Each row comes from the steps of one path. Every step used is in the known rows, and no mark comes twice. Write the path behind each row, first mark first.
Known rows
nomem/befos: [-30   3   7  13  -1 -28   5  -7   1  -9   9   1 -15   4  16  13 -33  -2
 -15 -12 -21   1  -2   6  12   1  -3   4  -4   3 -43  -5 -23  -4 -24  -5
  -3 -18  -6   0  -4 -14 -38]
befos/nomem/gubu: [-12 -23 -15  16   9 -23 -22   8   8 -14 -13  -8 -31  -4  -1 -24 -28  -6
 -21   1 -13 -12  -3 -18  -5 -43  11   0 -22  19 -19   2 -27 -15  -8  -3
 -13   8   8   7  -4  12 -12]
gubu/gerod: [-22  -7   6  20  33 -21  12   2  10   1   0   4   0  14   1  15 -17  11
   2  18   0  15 -17   4  21  18  -7   6   1  25  -9  -5   2  -7 -10   8
  -9  22 -18   9  -4 -12  -9]
nanutu/befos/nomem/bami/gerod: [ -9 -16  32  -7 -26  -1 -24  -3   7 -17   6 -27 -19   6   3   6 -13  -1
 -28  32   3 -29   2  12   6 -20   2   7 -10 -29 -16  28 -32  14  11 -24
   6 -24   7   2   7  17 -25]
bami/nanutu/gubu: [-25 -25 -31  44  -1 -22  24  -2   6  22  -6   5 -35  -2   4 -31   9   1
  12   5  -6   0 -23  -2 -24  17   6 -17 -13  -8 -21 -10   0 -34 -27  -3
 -29 -11   4   8   3 -17  -8]
befos/nomem/bami/nanutu: [-14 -15  22  -3   6 -18  12  -4   1 -25  -4   3 -60   0  14 -11 -43 -16
 -15  50   8 -29  -5   0 -43 -32  31  15   5 -21 -27  14 -22 -47 -29  11
 -10  10  11  13  14 -17   7]
nomem/befos/nanutu: [-25   7  36  12 -25 -15  -1 -16  -7   5  15 -13 -16   3  21   9 -41   1
 -18 -22 -16   4  10  -2  -1  -4   5  -5  -5  20 -52   0 -10 -10 -18  -7
  -6 -26  -5   1  -9  10 -57]
nanutu/befos/nomem/gubu: [-23 -31  -6 -14  -3 -21 -29   1   3   1 -15 -19 -31   2  -5 -21 -16  -3
 -22  -7 -21 -19  -7   2  10 -32  16  -5 -32   6  -1  36 -28   5   0  -8
 -15  -9  15   5 -11  18 -29]
nomem/bami/gerod: [-10 -11  11  13 -17 -12   3  -2  13 -10   6 -19 -12  -1  11  -6 -14   5
 -18  36  12  -8  -7  -8  15  15 -21   7  11 -25 -36 -13 -17 -18  -5 -21
   3  -7 -12   0   6 -16 -14]
pibefi/bami/gerod/gubu: [-18  13   4  19  24   5  -4  -3  18   6   5 -26   7   0  -7  40  -7  26
 -21 -24  11  38  15  -4  24  31 -36   5  12  -2 -16   4 -18 -26  40 -12
 -17 -18  -5  22   1   1 -24]
pibefi/gubu: [-31   0  22  21 -10 -39   0   4   5   5   0   3 -12  -8  -2  45   2  13
 -15   4   8   6 -18   2   5  37  -7  -2   1  12 -23  -5  18  -6 -23   2
  -6   7   0  13   3   2   1]
gerod/befos: [-16   3  -5  27 -27 -26  -7  -4  12  18  -2  15 -22 -11   5  -6 -34  12
   7  -6  -3  -4  -1  -9  22   5 -31  -1  -3   0 -16  -9  -1   0 -36  12
  -8   7 -14  15  -4   2   3]
nanutu/gubu: [-21 -19 -27  63 -10 -26  -8   1   9  11  -1   4 -17  -1   0  -6  11   4
  -7 -10  -7   1 -25  -7  -3  17 -15 -10  -9  -2 -26 -22   8  -6 -22 -14
 -10  -7  -4   0   1   8 -17]
nomem/gubu/gerod/befos/nanutu: [ -2   0  24   4  -3  -5  -9  -1   9  33 -16   3  -7   0   4 -25 -38  11
  30  -3  -7  20   8 -28  12 -16 -11 -12  -7  46  -1   7   3  -8 -26  10
  -8   3  -8  18 -18   1 -13]
nanutu/befos/nomem: [-23 -16  13   4 -11 -21 -24  -5   0  -8   0 -15 -27   6  -3  10 -20   5
 -28   1  -7 -25  -9  16  11 -15  13   9 -24   0  -6  32 -17  13  -3  -1
 -10  -5   5   6  -3  32 -29]
gerod/befos/nomem/bami: [  1   9  30  24 -27 -14 -28  -3  11 -19   3  21 -41  -6   9   9 -53 -11
  -8  31   9 -29   8 -15  -8 -39  -7  13  10 -18 -18   4 -16  -3 -44  10
  11   9   1  19   9   6  14]
nomem/gubu/gerod/befos: [ -6  -1  -5   4  21 -17  -3   8  19  21 -21  17  -4  -1  -3 -19 -28   7
  32   3 -13  17  -4 -21  29 -10 -20  -8  -4  28  12   0  -6   3 -27  14
  -5  12  -7  17 -13 -31   9]
gubu/gerod/bami/nomem: [-22  20  10 -16  50  -8  -9  -9  12  22  19   6 -12   9  15 -18 -12  22
  -4 -21  10   6 -31  12  15  -5 -14  11   2  -8   4  -1  24  -2   8  25
  10  10 -16   5  16 -35  -2]
befos/nomem/bami/nanutu/gubu/gerod: [ -9 -13  17  26  40  -1  13   6  10 -23  -5  16 -37  16   4  -1  -4 -18
   7  60   8  -3 -21   1 -56 -30  26   2   4  -7 -11  13  -6 -29 -26   3
  -3  -2  14  14  15 -26  15]
gerod/befos/nomem/gubu: [ -1  -9 -10  15 -14 -17 -31   6  16   3 -15  10 -34 -16  -1 -21 -43  -5
   6  -8 -16 -13   8 -25   3 -57  -7  -2 -19  14  -7   4 -33  -4 -30  11
  -7   7   6  20  -9  10   7]
gerod/befos/nanutu/gubu: [ -8  -4   6  68 -58  -8 -23  -8   7  39   1  12 -19  -8   7 -15  -9  11
  15 -27   0   1  -1 -25  -4  -4 -26 -20  -8  12 -24 -16  17  -2 -38  -5
 -10 -20  -1  15  -5  37 -17]
pibefi/befos/nomem/bami: [ -6 -14  26  36 -12 -27 -10   5   4 -21  -4  -7 -40  10   6  23 -25  -9
 -37  11  -9 -26  21  -8   1 -42  -3 -14  15 -15 -14  20 -21   2 -31   3
  -4   7  13  18   8   9   0]
befos/nanutu/gubu: [-17 -18   5  66 -32 -13 -15  -6   0  28   6  -7 -21   1   7 -15   2   7
 -13 -18  -1   2 -12 -16 -11   8  -3 -16 -13  14 -38 -14  21 -19 -21 -19
 -16 -19  -3   3  -1  40 -34]
bami/nomem: [-25   9  -7  13  12 -19  -9 -12   6  20  -5   0 -20   3  11 -25 -17   6
 -19  -7   3 -13 -27   7  -2   2  -8  -3 -12 -25 -14  -6  16 -12 -20  13
  -8  12  -6   7   7 -18 -13]
nomem/gubu/gerod/bami/nanutu: [-19 -21 -22 -38  49 -16  28   2   8  18   3  -1 -30  -3   9 -51 -19  11
  23   2  -9  19 -17  -7  14  -4   7   7  -1  18   7  12 -12 -36  11  19
 -14   7  -6   6  -1 -50  10]
pibefi/befos/nomem/bami/gerod: [  5 -15  23  34 -25  -7  -3   9  12 -17   2 -28 -21   6   6  20 -13   0
 -35  17  -7 -19  27  -7  -4 -45 -18 -20   7 -15 -23  16 -39   4  -4  -9
  -6 -10  12  17  10  11  -3]
gubu/gerod/bami/nomem/befos: [-31  41  22 -29  48  -3   0 -12   8   5  28   8  -3  12  24   0 -19   9
  -4 -26 -10  11 -17  23  14 -19  -4  12   2  -7 -15   2   5  14   2  20
  24 -21  -8  -1  10 -59 -22]
pibefi/befos/nanutu/gubu/gerod: [ -9 -18  20  72  -2 -11  10   4   3  41  -5  -9   0  25   2  16  23  12
   0 -26 -15  21   3  -8   6  -3 -16 -46  -1  40  -9  14  24   7 -16  -3
 -22 -14   6  19  -8  22 -26]
gerod/bami/nanutu/befos/nomem/gubu: [-25 -27 -12 -57   1 -15  -6  -6  -1  10   5 -17 -60 -12   5 -59 -23   3
  -5 -15 -17 -21  -7   6   4 -39  27   6 -26  -7  12  43 -31 -15  18   9
 -18 -19  18   4   2  -2 -15]
pibefi/bami/nanutu/gubu/gerod/befos: [-26  14 -31  29  31  12  20   4  16  41 -16  36 -20  10  -4  -3 -13   5
  37 -10   2  39  -5  -8 -16  -3 -24  -6   8  11   9  10  -8 -15 -37  21
 -28 -16   1  35   2 -47  20]

Which path is each row?
[-18   1  -8  -9  60 -10  -1   0  14  21 -24   0  -4  17   6 -39  -9   0
   7   4  -6  10 -30  -2   1 -13   0  -9 -16  -3   8   3  16  -9 -13  12
  -6  18   0   9  -4 -50  -1]	bami/nomem/gubu/gerod
[-18  15  -9  25  45  -1 -17  -4  14  25  18  14  -8  13   7 -23  24  13
   2 -22   6  10 -42   6  -1  -5 -19  -1  -3 -14   1 -13  34  10   5  10
  13 -13  -6   0  17 -30  -2]	nanutu/gubu/gerod/bami/nomem
[ -4   3 -11  27 -41  -9  -2   1  22  22   2  -3  -4 -15   6  -9 -22  21
  14  -1  -3   2   6  -9  23   9 -43  -9 -11   0 -21 -18 -24   8  -8  -3
  -9  -5 -16  13  -2   7  -3]	bami/gerod/befos
[-20 -15  34  -9 -15 -17 -29  -9  -1 -21   1 -11 -40  10   2  15 -26 -12
 -31  30   3 -35  -6  11   7 -20  13  15   1 -27  -7  34 -17   5 -19  -9
   6  -8  10   5   4  15 -22]	nanutu/befos/nomem/bami
[ -8  -8  27  21  -3 -19 -23   0   5 -34   5   2 -41   4   9   9 -36 -14
 -34  38  10 -29  -3  -8 -13 -30   8  19   9 -15 -28   4 -16 -17 -24  -2
   6  11   0   7   9   7  -5]	befos/nomem/bami
[-18 -23  11 -19  36 -11 -17   6   7  -5 -16 -17  -9  18 -10  -8 -11   0
  -4  12 -16  -2 -11   7  12 -30  21   2 -25  27  17  42 -22  15   6   1
 -12  -2  12   9 -12   5 -20]	nanutu/befos/nomem/gubu/gerod
[-26 -15   0 -40  -4 -18   0  -9  -4  13  22 -11 -55  -9   9 -28 -24  12
 -14 -18  -5 -25  -7  22   0 -25  25  16 -19 -10   0  42 -23 -17  16  16
 -13 -17   8   7  11  10 -16]	gerod/bami/nanutu/befos/nomem
[-25   0  19  54 -34  -8  -5 -12  -4   9  14  -6 -15   3  17  -1  -7  -5
 -10 -28 -17   9   0  -8 -18  -9   3 -16 -12  15 -54 -13  -3  -5 -28 -24
  -3 -45   4  -6  -6  16 -57]	nomem/befos/nanutu/gubu
[-10  10  12  18  13 -16   1   2  17  16  -3  24  -2   4   1  14 -30  15
  25   7   0  13  -8  -3  21  10 -29   2   3  22  -1  -5   1  10 -29  21
  -3  16 -20  20  -7 -12   7]	gubu/gerod/befos
[-20 -23 -14  32   1 -18  20   0   4   4  -7  11 -47   3  11 -29   1 -15
   9  40   5 -11 -22  -6 -33  12   9  -8   7 -38 -22  -5   8 -39 -41 -11
 -10 -11   8   5  10 -34   1]	nomem/bami/nanutu/gubu
[-42   2  37 -56  28 -19  24  -2   1  26  12  -4 -19   0  -1  29  15  26
  18   5   6  14 -27  33  17  43  11   7   0  13  21  46  15  -7  13  21
  -6 -20   4  14   8 -28   9]	pibefi/gubu/gerod/bami/nanutu/befos
[ -7  12  40  21 -10  -4  -2  -8   7  30   2   8  -3   4   7   5 -38  18
  22  -3   5  15   6 -12  18   4 -17  -3   2  40 -11   7  13  -4 -24  19
  -7   9 -16  22  -8  14  -3]	gubu/gerod/befos/nanutu
[ -1   6  38  17  10 -11  -1  -4  17 -18  10 -28   0  -1   4  27  -4  11
 -10  26  18   8   4  -4  26  37 -18   2  23 -27 -22  -8  -2 -32  22 -22
  11  -3  -4   7   4  -2 -21]	nomem/bami/gerod/gubu
[  2 -12  22  21 -20  -4 -20   2  13 -32  10 -17 -20   2   9   7 -24  -2
 -29  40  10 -22   5  -7 -12 -32  -6  10   2 -16 -37  -3 -36 -15   5 -19
   3  -4   1   4  11  14  -7]	befos/nomem/bami/gerod
[-14 -11  17  59   8  -3  -7  -1   4  26   5  -1   0  15   2   3  11  10
   5  -5   2  20 -15  -9 -10  10  -3 -17  -6  38 -22  -7  25 -14  -7 -10
 -10 -10  -6   5  -3  21 -29]	befos/nanutu/gubu/gerod
[-14  -6  14  39   4  -1 -12  -4   5  25  32  -2 -11   6  10 -10  12  21
   3 -23   8  19 -15 -10  12   0 -12  -1   1  31 -20 -11  27  -7   9  -5
   2 -16 -13  -1   5  17 -24]	befos/nanutu/gubu/gerod/bami
[ -2   8  45  -9  22   1  12   4  13 -10  -7  30 -41   6  10   3 -52 -11
  26  58  10  -7   1  -2 -29 -35  15  12  11  -4  -1  24 -21 -25 -40  30
  -1  13   5  31  10 -31  35]	gubu/gerod/befos/nomem/bami/nanutu
[-13  24  79  18 -20 -10  -3   0   7  32  -4  14   4  -5  -1  52 -17  23
  21   2  13  25   1  -7   0  20 -14  -8   5  52  -9  13  26   2 -32  21
  -2   3  -4  31  -4  13   7]	pibefi/gubu/gerod/befos/nanutu
[-22  14  35  24   8   3 -11  -6   2   8  38   2   1  10  19  10  -2   9
   4 -41 -11  26  -2  -3   7 -13  -4  -2   1  33 -36  -7   4   3   4 -12
  16 -51  -7  -5   1  -2 -45]	nomem/befos/nanutu/gubu/gerod/bami
[-10  19  -2 -18  36  -2 -11  -1  19  37 -28  18  -6   6   5 -44 -22   3
  30  -7 -11  10 -20 -10   6 -20 -19 -14 -13   0  19   5  12   7 -29  26
   0  15   1  23  -6 -49  16]	bami/nomem/gubu/gerod/befos
[  1  16  46  11  12  -4 -20   3  18 -25   1  26 -20  10   4  27 -45  -8
   6  43  14  -9   5  -8  -7 -39  -3  18  16   4   0   9 -14   4 -36  17
  16  14  -2  24   7 -10  21]	gubu/gerod/befos/nomem/bami
[-27 -23   9 -18  -3 -16   6  -7  -4   9  -8 -12 -45   2   1 -11 -29   1
 -11  15  -9 -27  -7  25 -19 -19  36   3 -27  -7  -1  46 -26 -18  -6  12
 -29  -7  14  13   3  12 -19]	bami/nanutu/befos/nomem
[ -6   0  14  24  13 -15   4  -1  20  -1   9 -29  12  -5  -2  23   2  27
  -5   2   6  20  -1   2  24  44 -22  -6  -1   2 -20 -12  -4 -30  35 -13
  -6  -4  -9  11   1  17 -27]	bami/gerod/gubu
[-20 -13 -12  59  29 -16   1   7  15   9  -2  10   4  17  -5   8  19   5
  10   8  -2  19 -29  -1   6  14 -11  -9  -3  18  -9 -17  12   1 -15  -8
  -5   2  -7   5   0  -8  -9]	nanutu/gubu/gerod
[-14  17  20  21  21  10 -20 -12   7  42  24   1 -10  10  17 -31  14  17
  -2 -35  10  11 -30  -2 -12 -15  -9  -8  -6   4 -11  -6  46  -1   8   8
   8 -16  -4  -1  13   2 -18]	befos/nanutu/gubu/gerod/bami/nomem
[-18  -7 -15  43  27 -14 -12   5  14   7  28  12  -6   7   3   1  17  16
   7 -15   4  19 -29  -5  25   9 -22   5   3  18  -6 -19  16   5   6  -3
   9  -9 -16  -6  10  -9  -9]	nanutu/gubu/gerod/bami
[ -6   0  14  27  14  -4  20   1  16  15 -11  34 -30   9   5 -13  -5 -11
  46  46   8   8 -16  -8 -23   5  -3 -10  16 -16   5  -1   5 -15 -53  12
   0  -6   0  23   8 -54  28]	nomem/bami/nanutu/gubu/gerod/befos
[  1   7   6  62   6   0 -29  12  22  -2   0  32  -7   6  -5  16 -10   1
  19   7  -4   5  -7  -8 -19 -38 -13  -7 -13  30  -2  -2  -6  12 -25  10
   1  -4   3  18   3  16  17]	nanutu/gubu/gerod/befos/nomem
[-45  42 -12 -13  29   3  -5 -17   2  15  -2   1 -17  13  17   8 -37  -6
 -33 -52 -12  11  -1  10 -10 -23 -15  12   4 -25 -27  10 -19   0 -25  10
  -7 -28   6  14   6 -59 -31]	pibefi/bami/nomem/befos
[-36 -23  -8 -21  -5 -27  28 -12  -4  30 -11 -14 -40   3   4 -24 -16   7
   5   7 -10 -13 -16  23   4  32  17  -4 -17 -15  -1  33  -6 -19 -12   7
 -33  -9   3  10  -3 -13 -21]	bami/nanutu/befos
[-19   0 -29 -24  16 -17 -19  -9   8  25   6  -5 -34  -9  13 -65 -11   8
 -13 -35  -7  -7 -23 -10  23 -21 -12   5 -13 -25  -1  -5  14 -11   1  11
   3  -1  -1  -3   7 -30 -10]	gerod/bami/nomem/gubu
[-13 -18  -6 -40  54  -6  10   6   9  -6   7  -1 -39  -3   8 -41 -29   6
   9   9  -7   5  -5  -8  -9 -49  25  14 -13  27   1  22 -25 -37  16  26
 -11   8   5   9   6 -28  10]	befos/nomem/gubu/gerod/bami/nanutu
[-39  22 -23   6  27  -1 -14 -14   6  28 -12   0 -25   9   7  -9 -28   6
 -32 -34   6   7 -13   2  -9 -12 -25   9   3 -29  -9  11   3 -11 -17  17
 -17   5  -1  19   7 -34  -9]	pibefi/bami/nomem
[ -1  15  26  21  15  -7 -22   5  17  -5  -1  23  -9   4  -1  21 -40   8
  13   9   0   0   1  -6  -2 -32  -6   9  -7  32   2  10 -15   7 -20  26
  -2  14  -7  26   1  13  15]	gubu/gerod/befos/nomem
[-39  34   5  29  -1  22 -20 -20  -3  36   4  -3 -18  14  17  -3 -11  -8
 -30 -62  -9  18  -1  -4 -43 -35  -9 -11  -3 -14 -40   7   0   1 -24  -9
 -10 -54  18   9   3 -17 -46]	pibefi/bami/nomem/befos/nanutu/gubu
[-24  -8  -2 -24  41 -16  32  -2   6  14  18   5 -28   1  12 -22 -22  20
  18   7   5  14 -17  10  11  13   0  15   4  12  -4   9   0 -35   9  25
 -10  11 -18   8  11 -33  10]	gubu/gerod/bami/nanutu
[-29  14  36  -6  29 -25   1   6  10  -2  25  10  -1  -3   1  49   8  28
  -1  -3  11  25 -23   6  29  29 -11  16  12  30  -6   1  24   0   7  14
  12   5 -13  10  10 -15  12]	pibefi/gubu/gerod/bami
[  5  -5  30  57 -70  11 -21  -8  14  24  10  -3 -14  -7  10 -17  -2   2
  12  10  13  -3   7 -28 -10  -9 -39 -21   6 -13 -33 -21   4  -1 -28 -27
   8 -36  -1  10   3  17 -15]	nomem/bami/gerod/befos/nanutu/gubu
[-23 -36 -10 -30   4 -19   3  -3   0  11 -25 -19 -49  -1   0 -46 -22  -8
  -2  13 -20 -22  -5   8 -14 -32  40  -5 -36  -2   5  48 -34 -21  -6   5
 -34 -11  24  11  -7  -2 -18]	bami/nanutu/befos/nomem/gubu
[-31  26   9  -5  14 -14  -2 -15   3   9   4   1 -17   9  21  -8 -29  -6
 -18 -20 -18  -8 -12  17 -11 -11   5  -4 -11 -24 -33  -3  -6   4 -26   6
   2 -19   3   1   3 -41 -33]	bami/nomem/befos
[-28  28  36  -3 -10  -3  -6 -23  -6  27   8 -11 -17   6  28 -10 -36  -2
 -22 -31 -12  -6  -2   9 -24 -19   8 -11 -13  -7 -45   3   4  -8 -25   3
  -3 -28   4   3   0 -13 -47]	bami/nomem/befos/nanutu
[-23 -15 -15 -13   0 -27  24  -9   1  17  20  -1 -49 -15  17 -34 -25  19
   2 -10   0  -3 -12   4   4  14   1  12   1 -10 -20   1  -8 -43   1  17
 -16   2 -13   3  12 -23   0]	gerod/bami/nanutu
[ 10 -10 -12  14 -31   2 -23   9  24   5  -9  -9 -13 -16   0 -30 -27   6
   7   1 -16  -6  15 -27  -4 -57 -20  -8 -27  15 -14  -2 -48   4   1  -3
  -9 -12   7  16  -4  16   2]	bami/gerod/befos/nomem/gubu
[-17 -19 -14   0  45 -20   7   8  12   2 -18  -2  -2  11  -4 -17 -16   3
  10   7 -13  19 -15 -13  25   3  -3  -3  -6  30  -4  -2  -4 -19  -6   0
 -10  20  -7   6  -9 -24  -8]	nomem/gubu/gerod
[  6   3  54  22   9  -1 -18   1  18 -44  14 -24  -8   1   1  35 -15   6
 -24  32  18  -1  12  -6  -1  -5  -1   5  11 -17 -25   0 -19 -32  29 -15
  13  -6   7  14  11  23 -19]	befos/nomem/bami/gerod/gubu
[-12  -1 -14  37  15  -6  24   5  17  35 -13  33 -18   5   1 -16  -3   6
  50  12  -5  17 -17  -4 -23   6  -5 -20  -5  12   6  -4   5 -16 -40  16
 -17 -11  -2  24   1 -33  21]	bami/nanutu/gubu/gerod/befos
[-16 -15   4  25  36  -8  32   2   9   4  -9  16 -29  17   6 -12   3 -14
  21  50   6   8 -30  -1 -29  14  17  -6  15 -17  -7   2   7 -32 -34  -3
  -8  -3   3   8   8 -51   8]	nomem/bami/nanutu/gubu/gerod
[ -3  21  30  -7  10   8 -14  -8  12  52 -24   8  -9   7  12 -51 -34   7
  23 -15  -4  11  -5 -18  -3 -29  -9 -21 -17  16   5  11  17  -4 -24  24
  -6   4   5  23 -12 -17  -3]	bami/nomem/gubu/gerod/befos/nanutu
[-17  16 -26  20 -26   9  -8  -5  19  28  -2  -2  -3 -12   1   3 -31  21
  -3 -28   0  20  18 -15  19  -6 -55   5   5  -1 -18   1 -35   6  -7   1
 -19 -20 -11  27   2  -8   2]	pibefi/bami/gerod/befos
[-24 -19 -37  21  -3 -20  14  -4   5  22  19   8 -46 -11  12 -43   7  11
   8 -13  -3   0 -25  -1  -9   4  -4  -4  -6 -11 -18 -15   4 -31  -4   3
 -15 -19  -5  -1  15 -21  -4]	gerod/bami/nanutu/gubu
